What can hang from each mark
K_56: K_312 K_388 K_960
K_264: K_960
K_388: K_56 K_374
K_374: K_267 K_388
K_533: K_388
K_312: K_56 K_264
K_960: K_56 K_264 K_374
K_267: K_374

Each row was made from one small tree. Brackets hold a mark, then the marks that hang from it, in the order of their numbers. Every link used is in the known rows. Write each row's tree.
Known rows
(K_264 K_960): [  6   0  -6  -6 -13   5  -7  -3   6  16 -14   2   1  -5   2   5  -3   8
  -6  -1  -3 -11  -1   3   0   2   3   1  -8  -6  -9   1 -11   3  -1   1
   3 -30   5   1   5   1   0  -2   3   3   5   3   7  -1   5  10   2   0
  -8   3   1  -7   0   5  -2  -1  -1]
(K_388 K_56): [  5  -4  -8  -5  -6   7   6  -3   1  11  -5   2   2  -3   0   3   5  11
  -4   1  -5  -2   1   1 -11   6  -7  -5  -7  -1 -10  -4  -6   1  -1  12
  -1  -3   3   3  -1  -3  -6  -9  -1   7   9   8   5   1  -1   6  -2   3
  -3   8  -4  -4  -4   5  -3   5  -4]
(K_267 (K_374 (K_388 (K_56 K_312)))): [ -2 -10  -7  -9 -11   7  13   1   3  -1  -4  -6   2  -8  -1   4  14  12
  -4  -4  -9  15   1   0 -22   8  -4   3  -1  -6  -9  -3  -9   3  -4   7
   3  -3   1  -4  -7  -7  -4 -18   2   5   9   6   5   4   1   6  -8  -2
  -6   8  -4 -11  -1  -6   2  -3   5]
(K_960 (K_56 K_388) K_374): [ 11 -25  -5 -14   0   8   0  -6   6   4 -30  -6   7 -11   2  13   6  10
   8   0   1  19   0   3  -2   6   1  -5  -4  -8 -11  -8  -7   5   2   1
   4 -19  -2  -6 -11  -8  -3 -21  -6   8  10   7   0  -7   7   6  -2  -2
 -14  10   1 -11  -4   8  -5  -5  25]
(K_312 (K_56 (K_960 K_374)) K_264): [ 17 -10 -13  -8 -10  10  -4  -6   6  31 -25  -6   2  -2  -4   6 -11   8
 -10  -4   9 -11 -12   4  -5   5   9   3   1  -4 -11  -2 -22   3  -1   5
   2 -68  -5  17  -5  -1   1  -9  15   9   5  10   5  -2  -8  22 -13  -3
 -14   6   4  -9   1   3  -6  -9   7]
(K_264 (K_960 K_56)): [ 12  -7  -6 -11 -11   7  -7  -3   8  23 -24   2   3  -6   1   6  -4   8
  -3  -3  -1  -9  -3   3  -2   3   4   0 -10  -6  -9  -3 -11   5   2   4
   4 -39   7   6   1  -3  -2  -5   9   6   8   6   5  -1   9   9   1  -2
 -12   4  -2 -10  -3  12  -5  -1   9]
(K_267 (K_374 (K_388 (K_56 (K_312 K_264))))): [  0  -8 -10  -9  -9   6  11   1   5   7  -5  -4   1  -6  -3   2  13  12
  -4  -5  -6   7  -1   1 -23   7  -2   5  -1  -1 -10  -1 -11   2  -5   5
   2 -14   0  -3  -5  -7  -3 -20   6   5  10   8   5   5  -1   9  -7  -2
  -9  10  -4 -13  -2  -7   2  -5  -2]
(K_960 (K_56 K_312) K_264 (K_374 K_267)): [ 25 -43 -18 -19  -1   9 -15   1  20   9 -31  -7   6 -14   2   9  11   5
   8  -4   4  14  -6  -3 -11  10   8   7   8  -4 -11  -4   0   8  -5   9
   4 -39  11   0 -27  -2  -6 -31   9  15   8  12   2  -6   3   8  16 -10
  -9   3  -3 -11   0   6  -9 -10  20]
(K_267 (K_374 (K_388 (K_56 K_960)))): [ -1 -11  -5  -8 -15   7  14  -1   1   4  -9  -7   2  -8  -1   3   3  13
  -5  -5  -9  14  -1   0 -19   7  -4   2   2  -7  -8  -4 -10   2   0   5
   4 -12  -4  -5  -8  -6  -4 -20   2   8  10   4   3   5  -1   9 -18  -2
  -8   9  -5  -9   0  -6   5  -4   8]
(K_960 (K_56 K_388) K_264 K_374): [ 19 -38 -15 -19   2   8  -6  -4   5   6 -37  -7   9 -11   2  15   6   9
   8  -2   1  21  -3   0  -7   7   7   0   2  -2 -11  -8 -10   4   0   6
   5 -36   6  -8 -16  -9  -3 -31   0  11  11   9  -3  -7   9   6   9  -6
 -12   7   0  -9  -5  15  -2  -7  22]
(K_312 (K_56 (K_960 (K_374 K_267)))): [ 14 -18  -7  -7 -12  10  -4  -6   6  12 -21 -10   4  -8   1   5  -9   8
  -4   0   5   4  -8   2  -1   6   8   0   4 -10  -9  -3  -9   5   7   9
   4 -52  -6   8 -13   2  -2  -8   4  13   5   5   4  -3  -2  16 -18  -3
  -9   5   3  -9   3   1  -6 -11  17]
(K_960 (K_374 K_267)): [  4 -25  -5  -5  -6   7 -13  -2  10  -5  -6  -5   3 -12   4   4  -1   9
   4   0   2  12  -1   5   3   5  -2   2   1 -12  -6  -2   5   5  -3  -2
   2  -6  -7  -5 -13   2  -4 -21 -11   2   5   5   7  -4  -3   4  -2  -2
 -10   6   2  -7   5  -4  -6  -6  15]
(K_56 K_312 (K_388 K_374)): [  7  -3  -9  -7  -6   1   5   1   2  -5 -19  -7   5  -4   5   9  22  13
  -6   2  -4   6   1  -3  -1   5  12  -1  -6   3 -13  -5  -9   8   4  12
   3 -24  14 -21  -6  -8   0 -12  -6  10  10   8   1  -5   6   4  -3   0
  13   9   2 -11  -3 -15  -6  -8  -6]
(K_374 K_388): [ -2  -4  -6  -7  -9   4   8  -2   3  -2  -5  -2   2 -12  -4   4   3  10
  -4  -2 -10   9  -1   0   0   5  -1  -3  -8   1  -7  -2  -7   1   2  -3
  -1 -16  -1  -3  -6  -6  -4 -12   0  -2   6   7   3   0   1   0  -7  -1
  -6   4   1  -5   3   5   3  -4  -5]
(K_388 (K_56 K_312) K_374): [ 12  -6 -14  -5  -4   5  10   3  10   3  -5   0   2   0   4  10  17  12
  -9   4  -4  -7   1  -2 -16   7   3  -4 -12   0 -13 -10  -7   6  -3  18
   2 -12  12  -4  -7  -2  -5  -7  -3  18  13  12   3  -1  -3   7 -12   1
  16   9  -5 -12  -7  -6  -7   0 -12]
(K_388 (K_56 K_312)): [ 11  -2 -12  -7  -5   7   4  -1   6  17 -10   0   2  -2  -1   3  18  10
  -5   3  -4  -5  -1  -2 -17   8  -2  -1  -3   1 -14  -1  -9   3  -5  17
   0 -10  11   5  -3  -4  -5  -6   4  14   7  13   5   1   0   9   4   1
   2   6  -5  -8  -3  -1  -6   4  -9]
(K_312 (K_264 K_960)): [ 10   2 -10  -6 -10   5 -11  -2   5  31 -15   5   0  -2  -1  -2  -3  10
  -9  -4   1 -21  -5   5   3   2   4   4  -9   2  -9   3 -16   4  -4  -2
   0 -40   4   6   7  -2   1  -6  13  -2   5   7   9   1   0  12  10  -1
 -15   5   1  -9   0   4  -4  -2  -9]
(K_533 (K_388 K_56 K_374)): [  6   0  -4  -6  -9   7  15   0  -3  -1  -1   3   0  -4   6   5   4  13
  -1   3  -6  -5   6  -2  -8   3   0 -10 -17   3  -8 -18 -13   5  -3  17
   4 -10   0  -3  -2  -7  -5  -3 -11  12  12  13   1   3   6   4 -15   4
  15  10  -3  -6  -8 -11  -4   5  -8]
(K_56 (K_388 K_374) K_960): [  9  -7  -7  -6 -11   2   5   0  -4   2 -28 -11   5  -3   7   8   3  16
 -12  -2  -4   5   0  -3   3   5  12  -7  -2  -2 -10  -9  -9   7  13   6
   5 -44   1 -19  -8  -7   0 -13  -8  10  12   2  -1  -3   2   9 -17   0
   4   9   1  -9  -2 -11  -2  -7   4]
(K_533 (K_388 K_56)): [  6   3  -1  -5  -9   8  15  -3  -6   6  -4   2  -1  -2   2   3   2  12
   0   2  -5  -3   4  -1  -8   4  -3  -8 -14   5  -9 -10 -14   1  -3  17
   3  -6  -2   4   1  -7  -7  -5  -6  10   8  12   3   4   8   6  -2   5
   4   7  -2  -4  -6  -8  -4   9  -6]
(K_312 K_264): [  6   0  -9  -6  -7   4  -4  -2   1  18 -11   2   0  -2  -2   0   1  10
  -9  -5   1 -11  -5   2   2   3  -2   4  -7   7  -9   1 -10   1  -5  -2
  -5 -24  -1   4   2  -4  -1 -12   9  -4   6   9   6  -1  -4   8   5   0
 -12   9   2  -6   1   4  -5   0  -7]
(K_960 K_264 (K_374 K_388)): [  7 -30 -18 -13  -3   8  -1  -2   8  -5 -16  -5   5 -14  -2  12   3   6
   2  -3  -5  16  -4   1  -7   7   5   2   2  -4  -8  -6  -8   0  -7  -2
   2 -27   3  -5 -16  -4  -4 -28  -1   4   6   7   0  -5  -1   3   6  -6
  -7   4   1  -5   2   7   3  -9   5]
(K_56 K_312 K_960): [ 15   1  -9  -6 -13   4   0  -1   4  15 -27  -9   1  -1   1   5  14   7
 -10  -2  -1  -5 -10  -4  -7   9  11   1   6  -1 -13  -1  -8   6  -1  12
   2 -47  11   4  -9  -3  -3  -7   8  16   3   4   2  -1  -1  14   6  -5
   0   1   0  -7   4 -11  -7  -5  -4]
(K_264 (K_960 K_56 (K_374 K_267 K_388))): [ 12 -24 -10 -13  -9   9 -12  -2  19  19 -23  -1   5 -16   2   2  -6   9
   4  -2  -1   4  -1   5  -2   5   5  -1  -8 -14  -8  -2  -6   9   3  -4
   8 -39   1   0 -11  -1  -3 -15   5   7   8   9   6   0   8  11  -4  -5
 -15   1  -3 -15  -2  10  -1 -10  21]

Which tree is each row?
[  0 -14 -10  -8  -7   6   2   2   8   5   0  -1   2 -16  -3 -10   0  16
  -1  -1  -8  13   4  -1  -7   7  -3  -4  -8   0  -7   1   0   5   8   5
   0  -8  -1  -8 -11  -4  -8 -19   2   4  11  14   8   5   0   3  -9   0
  -5   5  -6 -11   1   2   1  -2   4] -> (K_374 K_267 (K_388 K_56))
[ 17  -1 -12  -8 -12   8  -2  -5   1  33 -25  -5   1   1  -3   3 -12   9
 -15  -5   6 -16 -11   1   0   5   8   2  -1   2 -11   1 -23   2   6   9
   0 -74  -3  17  -3  -2   0  -5  20   7   5   8   3   0  -5  20 -14  -1
 -12   6   3  -9   0   7  -5  -6   0] -> (K_312 (K_56 K_960) K_264)
[ 19 -17  -9 -12  -8   9  -9  -4  17  23 -28   0   4  -8   2  11   5   5
   3   0   2  -7  -6   4  -8   6   8   2  -4 -13 -13  -4 -11   7  -5   4
   7 -45  11   9  -6   0  -2  -8   7  15   6   9   4  -3   7  14   5  -5
 -12   1   0 -13  -3   7  -6  -7  12] -> (K_264 (K_960 (K_56 K_312) K_374))
[ 13 -16 -11  -4  -9   5   3   4   9   7  -8  -2   3  -4   7   0  -2  17
 -12   1  -3  -4   2  -3  -9   7   3  -5  -5  -7  -8 -10   1   9   9  13
   4 -30   0  -8 -13   0  -5 -14  -3  18  15   9   4   2  -5  10 -22   1
   7   8  -6 -13  -3  -9  -5  -2   3] -> (K_388 (K_56 K_960) (K_374 K_267))
[ 10 -33  -8 -14  -4   8  -5  -1  16   5 -17  -4   5 -20   1   5  -2  10
   8  -2  -1  19   0   3  -4   8  -1  -3  -6  -9  -7  -6   2   8   4  -4
   3 -23  -5  -5 -21  -4  -6 -23   0   6  10  13   3  -2   2   4  -8  -6
 -14   5  -3 -14   1   8  -2  -9  26] -> (K_960 K_56 (K_374 K_267 K_388))
[  4 -14 -14  -8  -8   6   2   3  11  10  -4  -2   3 -14  -1  -5  11  13
  -3   0  -9  11   2  -1 -11   9   0  -2  -7   2 -10   4   0   7   6  10
   1 -16   6  -6 -15  -5  -6 -17   6   7   9  16   8   4   1   5  -5  -2
   0   3  -6 -13   2  -7  -2  -5  -4] -> (K_374 K_267 (K_388 (K_56 K_312)))
[ 16 -18 -13 -13  -8  10  -6  -2  19  23 -28   0   4 -12   0  12   6   5
   4  -1  -2   0  -6   4 -10   6  10   0  -6 -11 -12  -3 -13   8  -3   2
   8 -45  11   5  -8  -3  -2 -11   8  14   6  12   4  -2   8  12   3  -6
 -11  -1  -2 -15  -2   5  -1  -9  10] -> (K_264 (K_960 (K_56 K_312) (K_374 K_388)))
[  9   5  -4  -7 -10   8  12  -2  -3   7  -8   1   0  -2   1   4  14  10
   0   3  -5  -4   0  -2 -14   6   1  -7  -9   6 -12  -8 -16   3  -6  21
   2 -10   6   6  -2  -7  -6  -3  -2  13   6  15   4   4   8   7   4   2
   9   6  -3  -6  -7 -13  -6   7 -10] -> (K_533 (K_388 (K_56 K_312)))
[ 12 -33  -5 -13  -2   8  -9  -3   9   3 -26  -7   7 -15   4   4   3  13
  11  -1   2  23   1   3   2   6   1  -2  -1  -8  -9  -5   2   8   7   2
   4 -17  -4 -12 -18  -5  -4 -26  -6   7  12  10   2  -5   7   6  -2  -4
 -13   8   0 -13  -2   4  -6  -7  31] -> (K_960 (K_56 K_388) (K_374 K_267))
[ 14 -19  -7 -13  -7   8  -9  -6  10  17 -30  -2   7  -9   3   8  -1  10
   4  -1   0   3  -1   6   0   4   7  -4  -6 -13 -11  -5 -13   7   4   1
   8 -39   6  -2  -2  -2   1 -15   0  10   8   7   3  -4  11  12   1  -3
 -14   4   1 -13  -6   8  -3  -7  20] -> (K_264 (K_960 (K_56 K_388) K_374))
[ 10  -8 -12  -8  -6   5  -4  -2   2  16 -16  -4   4  -4   0  -1  -5  16
 -12  -1   5  -2   0   2   6   2  11   1 -10   8  -9  -2 -18   7   9   7
   1 -54  -1  -6  -4  -5   2  -9   8   2  12  13   4  -2   0  13 -19   2
  -1  12   3 -14  -3  -2  -6 -10   3] -> (K_312 (K_56 (K_388 (K_374 K_267))) K_264)
[ 16 -25 -14 -17   0   5   3   0   2   5 -33  -5   7  -9   3  13   4  12
  -3  -5  -3  12   1  -5  -5   5   9   0  -3   8 -11 -12 -10   5   6  10
   3 -41   9 -13 -16 -11  -2 -24   5  10  15   9  -5  -6  10   3   0  -3
   0  10  -2  -9  -7  13  -3  -5   9] -> (K_960 (K_56 (K_388 K_374)) K_264)
[  8 -19  -8  -7 -12   8 -17  -3  13   9 -14  -1   3 -10   4   4  -5  10
   0   0   1  -4  -2   7   3   4   5   2  -4 -16  -8   1  -2   6  -2  -1
   6 -26   1  -5  -4   4  -2 -11  -2   4   4   4  11  -3   4  11   5  -3
 -12   2   2 -11   3  -1  -4  -7  13] -> (K_264 (K_960 (K_374 K_267)))
[ 19 -37 -15 -18   0   9  -6  -3  12   7 -30  -4   6 -11   1  14   3   4
   7  -4   2  11  -6   0 -12   7   2   3   2  -4  -9 -10  -6   2  -7   4
   3 -34   3   5 -19  -3  -5 -28   4  12   9   7  -1  -6   2   7   8  -7
 -13   6  -1  -7  -4  17  -4  -6  18] -> (K_960 K_56 K_264 K_374)
[  9 -14  -4 -12  -3   3   6  -2   2   2 -25  -4   6  -8   5  10   7  14
  -1  -1  -3   8   3  -2   2   4   2  -5 -12   3 -10 -12  -7   7  10   5
   2 -26   3 -12  -9  -9  -2 -14  -2   7  14   8  -2  -4   8   2 -12   0
  -1  11   0 -10  -7   7  -4  -3  12] -> (K_960 (K_56 (K_388 K_374)))
[  7  -7  -2  -5 -10   7  10   2   1  -3   2   3   1  -7   8   0   1  15
  -1   2  -5  -2   6  -2  -5   3   1  -8 -14   3  -7 -15  -6   7   1  17
   4  -8  -3  -9  -7  -5  -5  -7 -11  11  13  14   5   4   5   4 -15   4
  16  10  -4  -8  -7 -14  -5   4  -2] -> (K_533 (K_388 K_56 (K_374 K_267)))
[ 12 -18  -7  -8 -11   9  -3  -7   1  11 -28 -13   6  -8   1   5  -6  13
  -5   0   4  14  -4   3   2   6  12  -2   6  -8 -11  -2 -12   5  13  10
   5 -58  -4  -3 -11  -3  -1 -13  -1  11   6   7   4  -4   1  17 -15  -1
  -7   7   4  -9   1  -4  -5 -12  21] -> (K_312 (K_56 K_388 (K_960 (K_374 K_267))))
[ 21 -11 -16  -8  -6   9  -1  -1  10  29 -24  -3   3   0  -1   3  13  11
  -7   0   1  -9  -8   1 -22  10   6  -1   2  -4 -16  -1 -14   4  -4  14
   3 -39  10  11  -7  -3  -4 -14  10  22   8  13   4   1  -6  19   3  -3
  -5   5  -4 -11  -3  -8  -6  -2  -5] -> (K_388 (K_56 (K_312 K_264) (K_960 K_374)))
[ 17 -15 -14  -6  -9   5   1   6  14  11 -13  -4   3  -2   7   0  10  15
 -13   2  -2  -7  -2  -5 -16   9   8  -2  -3  -6 -12  -7  -1  11   6  19
   5 -38   9  -8 -17   0  -5 -14   1  24  14  12   5   2  -4  13 -18  -1
  15   7  -6 -14  -3 -15  -7  -5  -1] -> (K_388 (K_56 K_312 K_960) (K_374 K_267))
[  4 -20 -12  -8  -4   9   4  -3  10   0  -7  -2   4 -11  -3   9   6  10
   3   2  -7  12   0   4 -12   7  -4  -6  -7 -10  -9  -6  -7   1  -4   1
   2 -10  -3  -2 -10  -3  -5 -20  -6   9   7  10   3  -2  -3   6  -7  -1
  -5   5  -2  -8  -1   2   2  -4   4] -> (K_960 (K_374 (K_388 K_56)))
[ 21 -10 -17 -11 -10   5  -2   1   5  17 -33 -10   3  -1   1   9  12   6
 -10  -5  -1  -3 -12  -6 -11  10  15   5  11   2 -14   0 -11   5  -5  14
   2 -59  15   4 -13  -5  -4 -15  14  17   4   5   0  -2   0  12  12  -7
   1   0   0  -5   4  -6  -6  -5  -5] -> (K_56 K_312 (K_960 K_264))
[ 18 -16 -12  -9 -11  10 -10  -4   8  28 -24  -7   2  -4  -2   1 -11  10
  -9  -4   9  -9 -11   3  -1   5   9   4   3  -4 -10   1 -16   5   3   5
   2 -70  -6  13  -7   0   0 -11  15   8   6  10   5  -1  -9  22 -15  -4
 -14   6   3 -11   2   1  -8 -11  13] -> (K_312 (K_56 (K_960 (K_374 K_267))) K_264)
[ 13  -5 -14 -10  -8   7  -7  -1  13  24 -19  -1   2  -6  -4   3  14   7
  -3  -1   0 -10  -8   4  -6   7  11   3  -4  -2 -13   4 -16   7  -9   3
   3 -44  13   5  -2  -3  -1 -10  14   7   3  13   7  -1   1  12  11  -5
  -6   2   1 -14   1  -8  -4  -9 -11] -> (K_56 (K_312 (K_264 (K_960 (K_374 K_388)))))
[ 15 -11 -11  -8 -10   2   0   3   3   3 -30 -14   5  -5   7   1  16  16
  -9   0  -1   7  -2  -5   2   8  19  -1   4   1 -13  -2  -5  12  11  14
   6 -51  11 -20 -15  -6  -1 -15  -3  17  11   8   1  -2   3  10  -9  -3
   9   6   0 -15   1 -21  -6 -11   5] -> (K_56 K_312 (K_388 (K_374 K_267)) K_960)
[ 12  -9  -9 -11  -9   5  -1  -3   7  17 -27   1   6  -6   4   8  -2  13
  -2  -1  -2  -4   1   2   0   2  10  -4 -12  -4 -10  -7 -13   9   9   5
   7 -44   9  -8   1  -4   1  -6   3   8  11   8   2  -3  13   9  -8   0
  -5   6  -1 -13  -7   8  -4  -4   8] -> (K_264 (K_960 (K_56 (K_388 K_374))))
[ 12  -8 -13  -8  -4   2  -6   3   5   4 -18  -5   4  -5   4  -3  19  16
  -8   0   1   3   1  -1   2   5  13   2  -4  10 -13   1  -8  11   5   7
   1 -34  11 -18 -11  -7   0 -16   3   4  13  15   4  -2   4   7   0  -2
   7  11   0 -16  -1 -18  -7 -10  -7] -> (K_56 (K_312 K_264) (K_388 (K_374 K_267)))
[ 10 -14  -7  -6 -11   1   1   1  -2  -2 -24 -12   5  -7   8   0  -1  19
 -12  -2  -3  11   1  -3   7   5  13  -5   0  -4  -9  -7  -3  10  16   6
   5 -43   0 -22 -12  -5  -1 -18  -7   9  12   3   1  -2   3   8 -17  -1
   3   9   1 -12   1 -14  -3  -9  10] -> (K_56 (K_388 (K_374 K_267)) K_960)
[ 12   0  -4  -5 -13   7  16   0  -2   5  -9   0   1  -3   7   7   2  14
  -5   2  -5  -7   3  -3 -10   4   5 -11 -13  -1 -10 -19 -15   7   1  19
   6 -29  -1   0  -6  -6  -6  -4  -8  19  12  12   1   4   3   9 -18   3
  13   8  -3  -7  -8 -15  -2   3  -5] -> (K_533 (K_388 (K_56 K_960) K_374))
[ 10  -3  -6  -9 -12   7   6  -7  -4  15 -29 -11   5  -4  -1   5  -5  13
  -8   0   1   8  -4   0   0   5  11  -2   2  -1 -12  -2 -20   4  14  12
   2 -61   1   1  -5  -6   1  -8   6   9   5   5   0  -3   3  15 -18   1
  -7   6   4  -7  -1   0  -4  -9   9] -> (K_312 (K_56 K_388 K_960))
